Each row comes from the steps of one walk. Every step used is in the known rows, and no mark comes twice. Write the walk behind each row, first mark first.
Known rows:
c-w: [  6.9   2.2   6.4   6.7  26.6  31.2   9.5  11.7   0.2  31.7   9.1 -30.6
   0.6  -7.8   9.2   4.1 -28.7  20.6 -23.7  10.1   4.3   0.4 -11.5]
x-k-h-w: [-16.5 -14.7  36.1  -7.1  -5.2   0.4  11.3  25.5 -14.9   9.5  -8.8 -29.4
  -6.6  12.4  -8.3 -26.0  51.5  16.6  13.7  -2.4  23.5 -37.8   0.7]
h-c-k-x-f-s: [  8.9  -4.9  -4.8  19.0  23.1  -3.1  15.2   8.6 -13.5  -2.8  29.7  17.5
 -33.2 -11.9 -13.6  -9.3 -28.5   0.4  -3.6  -5.8  18.4  -9.4  -9.5]
k-h: [  2.6  -2.0  16.9  -7.6   2.8  -4.8   3.7 -12.1  -0.3   5.0   2.0  -9.6
  -6.0  11.0  -3.6   1.7  10.5  23.4  12.2   5.1  13.0  -1.5  -8.9]
f-x-h-c-k-u: [  9.4 -14.3  32.5  10.6  52.8 -19.6   5.3  35.2 -10.6  -2.9  41.2 -17.3
 -10.2  -6.4 -27.9  -0.1  -3.3  17.3  -2.6 -11.2  20.8  -6.3  -1.0]
w-c-h-k-x: [ 44.6 -29.8 -17.1  30.8   2.4 -26.0  18.1 -19.2 -20.9  15.7   9.4  11.3
  -3.8  -6.5  -0.7  54.2 -36.4  -8.1 -16.7   0.6  19.5   5.5 -15.1]
u-k-x-f-s: [ 22.8 -11.3  -0.8  18.0  -2.5 -20.8  -6.0  20.2  -2.2 -31.2  -4.9 -20.9
   9.7  18.7 -27.8 -10.3 -13.9   8.7   7.3   8.1  17.6 -25.9  42.1]
u-k-h: [ -6.3 -12.9   0.7  -1.7 -18.1 -10.6 -16.5 -10.6   6.7 -27.6   2.5 -22.5
  18.6  26.2   2.8   1.4  21.2  14.4   6.9  16.6  13.9   5.9  16.3]
v-u-k-h-w-c: [  7.7   3.2   0.2  18.8 -34.9   6.4   2.2 -29.5   1.8 -17.6  -0.7 -17.6
  15.4   1.7  18.9  -1.9  34.4  -1.1  14.2   3.8  35.6  42.2  13.9]
f-s: [ 12.5 -50.4 -11.5   1.8  30.1 -12.3   5.7  22.5  -8.1  -5.8   7.2 -34.8
 -10.3 -10.5 -26.2 -11.2 -24.9  11.0  -2.6  23.9  32.8   5.9   8.3]
u-k-h-c-w: [-14.1   3.7   3.5  -0.8 -22.9  -1.9 -22.0 -16.0   8.6 -21.8  19.9 -10.7
  -2.5  20.4  19.4  -5.1  14.2  -0.6  -0.7  17.7  20.4  13.6 -12.1]
v-u-k: [ -6.4  -6.0 -14.9  16.2  -9.1  28.0   9.0 -19.1  18.1 -24.2   1.5 -44.8
  28.6   0.1  20.9   2.8  19.0  10.3 -10.5   8.7  22.4  39.8  36.9]
w-h-c-k: [  9.1 -10.3 -29.3  13.8  13.6 -19.3  -4.1 -26.0  -4.0  -3.4  23.7  14.4
 -10.6  -6.5   2.4  12.7  -1.2  10.4 -10.7   2.2   8.6   9.2   1.4]
w-h-k-c: [ 13.0 -20.4 -50.2   9.8  -8.8 -18.2  -1.0 -37.4 -25.2 -19.8   3.5  24.4
  -9.0   1.1  -8.7   2.5   2.0   0.7  11.3  -4.2  15.4  -6.8  -6.4]
w-c-k-u: [ 51.2  -3.5 -11.1  14.4  10.8 -21.7  13.8   2.2 -10.4  26.9   2.3   9.8
  21.2 -18.6  -5.7  31.9 -27.3  19.5  -0.5  10.6  18.1  15.7   0.8]
x-k-c-w-h: [ 20.9   2.1  12.7 -17.3  -6.8   4.2  10.1  30.0 -16.4  12.2 -20.3 -23.8
  -3.0  -0.7  16.7  -5.0  11.5   3.6   9.3   4.4  20.0 -34.0  20.4]
v-u-k-c-w-h: [ 16.8  16.4 -18.4   9.5 -25.6  23.6  -1.7 -26.4   5.5 -16.9  -5.7 -23.1
  20.1  -2.3  36.9  -0.2   7.1  -2.7  12.5   3.8  26.2  39.8  39.6]
f-x-k: [ -8.1 -39.0  35.5  11.9  40.8 -15.7  14.8  65.9  -5.5  -4.0  23.2 -43.2
   7.1  -7.8 -23.0  -0.6   4.5  24.9 -16.1  -2.1   1.4 -29.8   9.8]
u-k-c-h: [ 17.3 -28.6 -20.7  -2.5 -22.1   2.7 -14.8  -4.9  -8.0 -24.7   9.5 -28.3
   8.2   5.7  16.0  21.3  -2.6  -4.4   0.5  11.0  20.1  10.4  35.9]
u-k-h-w: [-14.2 -15.5   0.3   6.6 -27.9  -3.4 -19.4  -9.8  -8.3 -24.3  10.8 -19.2
   7.0  19.1  -7.9 -14.7  33.2  10.4  12.1   6.3  21.1  -1.4   2.9]
c-w-h: [ 21.0   4.8  -2.2  11.5  24.5   3.7  -3.2  -4.3   1.2  30.5   2.2 -16.5
   6.8   0.6   8.3   7.6 -22.1  20.9 -12.3   9.9   2.6  -1.9   6.1]
f-x: [  1.9 -34.4  15.2  22.5  42.2 -11.6   7.3  38.9  -6.9  -6.3  37.0 -29.1
  -0.4 -17.5 -29.8   8.5 -20.8  26.8 -17.9  -4.1  -2.4  -7.7  -7.8]
w-h-c-k-x: [ 19.6   7.2 -26.1  20.7   7.4 -22.9  -0.5 -24.0 -11.4  -3.3  18.5  22.4
 -11.8  -9.0  -1.9  18.2 -14.7   6.9  -2.4  -9.1   8.2  -5.6  -2.1]

Which walk is each row?
[ -2.3   3.7 -17.1   9.5  16.9   9.1   5.6 -12.0  -1.1   7.8  36.3   7.3
 -11.3 -18.3   1.2  -3.0  -8.6  13.9  -8.8   1.1  20.5  12.4 -19.7]	h-c-k-u
[ -5.7   4.2  10.6  -8.3  -8.7  -7.5  -1.5 -25.5   0.3  -9.9  19.3   4.6
 -33.3   2.6   3.1  -2.2  17.0   5.8   6.3   5.5  23.8   2.5 -37.9]	k-h-c
[  9.0 -10.9  -2.8  -9.7  12.3  19.9  18.8  -5.3 -30.7  -7.2  -5.8  -8.5
 -22.3  11.6  -2.6  -3.8   7.4  -6.5   1.7  -6.6  33.8 -16.8 -13.0]	x-h-k-c-w
[ 13.0 -13.5 -27.7  -7.3 -35.2   3.7 -11.5  -0.8 -11.9 -41.9  -0.1 -22.4
   6.5  -1.5   4.9   8.3   4.8  -0.2   3.9  12.9  21.5  -0.4  16.7]	u-k-c
[  8.4 -30.3  14.6  -8.6  -7.2  12.5  13.6  31.7 -27.2  11.5  -3.9 -35.4
 -15.4  -6.2   8.0  -2.5  25.2  -2.6   6.2  -7.2  28.0 -32.5  22.2]	x-k-c-h-w
[ 23.4 -22.9 -14.5  29.4  -1.1   1.0  13.3   8.1 -36.5  17.6  15.9   3.9
  -8.7 -28.4 -17.9  10.6  -2.6   8.3 -10.3  -4.4  20.1   0.7 -25.6]	h-w-c-k
[ -3.9   5.8  -4.9   5.1   9.8  22.3   3.4  -7.4   1.2   6.9  30.1 -12.7
 -33.6 -18.5  13.6   1.1 -16.3   0.5 -30.8  10.0  19.9   3.1 -45.9]	h-c-w
[ 24.2   2.1 -22.8  -2.6 -28.6   0.2 -21.6  -5.2 -10.3 -21.4  -1.6 -13.9
  10.3   5.5  16.7   4.7  -6.5  -1.7   7.9  13.7  17.0   2.4  21.8]	u-k-c-w-h
[ 54.3   3.0  -9.8  25.5   4.1 -18.8  26.7   7.8 -24.0  17.0  -1.3  17.2
   9.2 -22.7  -4.5  49.4 -43.7   9.4  -9.6  -1.9   8.7  -0.1  -9.4]	w-c-k-x
[-14.7  19.7   5.6  10.1 -19.5  28.5  -0.2 -33.4  19.6 -13.2  13.1 -22.2
   9.0   8.7  41.0 -10.0  20.7  -1.7   3.7   7.8  28.5  49.7   8.8]	v-u-k-h-c-w
[ 31.5 -21.3  36.8  23.7  44.0 -27.5   6.8  46.0 -30.7  11.1  27.9 -15.4
  -0.5 -13.2 -42.4   1.1  -0.6  19.2   7.2 -16.4  25.3 -13.8   0.1]	f-x-h-w-c-k-u
[ 54.3 -34.9  -1.4  14.5   9.8 -27.4  10.1  -4.3  -5.4  21.1   5.1 -15.0
  -0.7 -12.2   5.2  58.5 -24.2   3.4 -23.0  16.6  19.1  15.1   6.0]	w-c-h
[  3.5 -45.8   0.0  23.6  22.8  15.8   3.1  -2.6 -15.1  29.5  27.5 -35.6
 -12.2  -7.0  -8.0  11.9  -1.3  11.8 -16.9  -7.9  16.9   0.0  10.3]	c-h-w
[ 21.2   4.7   2.4   6.6 -10.9  -9.5  -1.7   9.3  -7.7 -34.5 -14.5 -36.3
  16.6  18.1 -15.0  18.1   2.6   5.7  -2.2  -0.4  23.7 -28.0  29.1]	u-k-x-h
[ -1.3 -30.0 -43.9  20.5  11.7 -20.6   0.3 -34.7 -11.0 -11.2   8.4  12.7
   4.4  10.1 -15.5   3.1   4.9  13.3  -6.1   2.2   8.0  -4.2  -1.7]	w-h-k
[  8.4   6.4 -18.1  19.5  23.1   1.9  -4.7 -22.6  -3.5  31.8   9.9   5.4
  13.1   8.4   0.4 -12.4 -20.3  18.4   1.0   4.5  10.0   1.5  -6.2]	c-w-h-k-u
[ -2.8 -41.2 -18.0  20.9  31.3   4.7   6.0 -27.9  -1.8  28.5  28.2 -10.4
  10.1  12.2  -3.4   8.7 -15.6  14.9  -7.1  -2.5  17.3  13.8  10.5]	c-h-k-u
[-16.5 -24.0  48.1   4.8  24.4 -26.8   6.6  48.5  -5.0 -10.2  32.7 -20.8
 -14.3   0.7 -13.9  -8.9  18.8  13.0  -0.7  -4.1  11.3 -23.6 -12.8]	f-x-k-h-c
[ 21.8  -4.6  15.8   7.7 -21.2 -18.3   0.4 -11.1 -25.1   7.7   2.5   6.9
 -21.2  -5.2 -15.4   0.2  20.2   7.7  19.5  -0.6  28.7  -5.9 -34.8]	k-h-w-c
[ -8.1 -13.0 -35.9   7.8  -4.3  31.4  15.6 -18.6 -31.0  -0.6  16.9  15.7
 -19.6  -7.1   6.5 -10.3 -19.9  -6.6  -0.9  -4.1  16.9  -1.8 -42.0]	h-k-c-w
[ 33.6 -19.5  14.6   7.8  14.8  -5.3  17.6  14.4 -35.4   7.8  -6.1 -19.1
 -13.6  -5.7 -23.0  13.1  22.1   6.0  -5.1  -6.0  35.9 -15.6  -1.1]	x-h-w-c-k
[-14.4 -10.4   6.5  15.4  17.8  17.6  11.1  -2.0 -23.4  27.1  22.3   9.6
  -0.1   1.5  -1.3 -10.2   6.3  23.7  12.6 -12.4   3.5   8.8  -6.1]	c-k-h-w
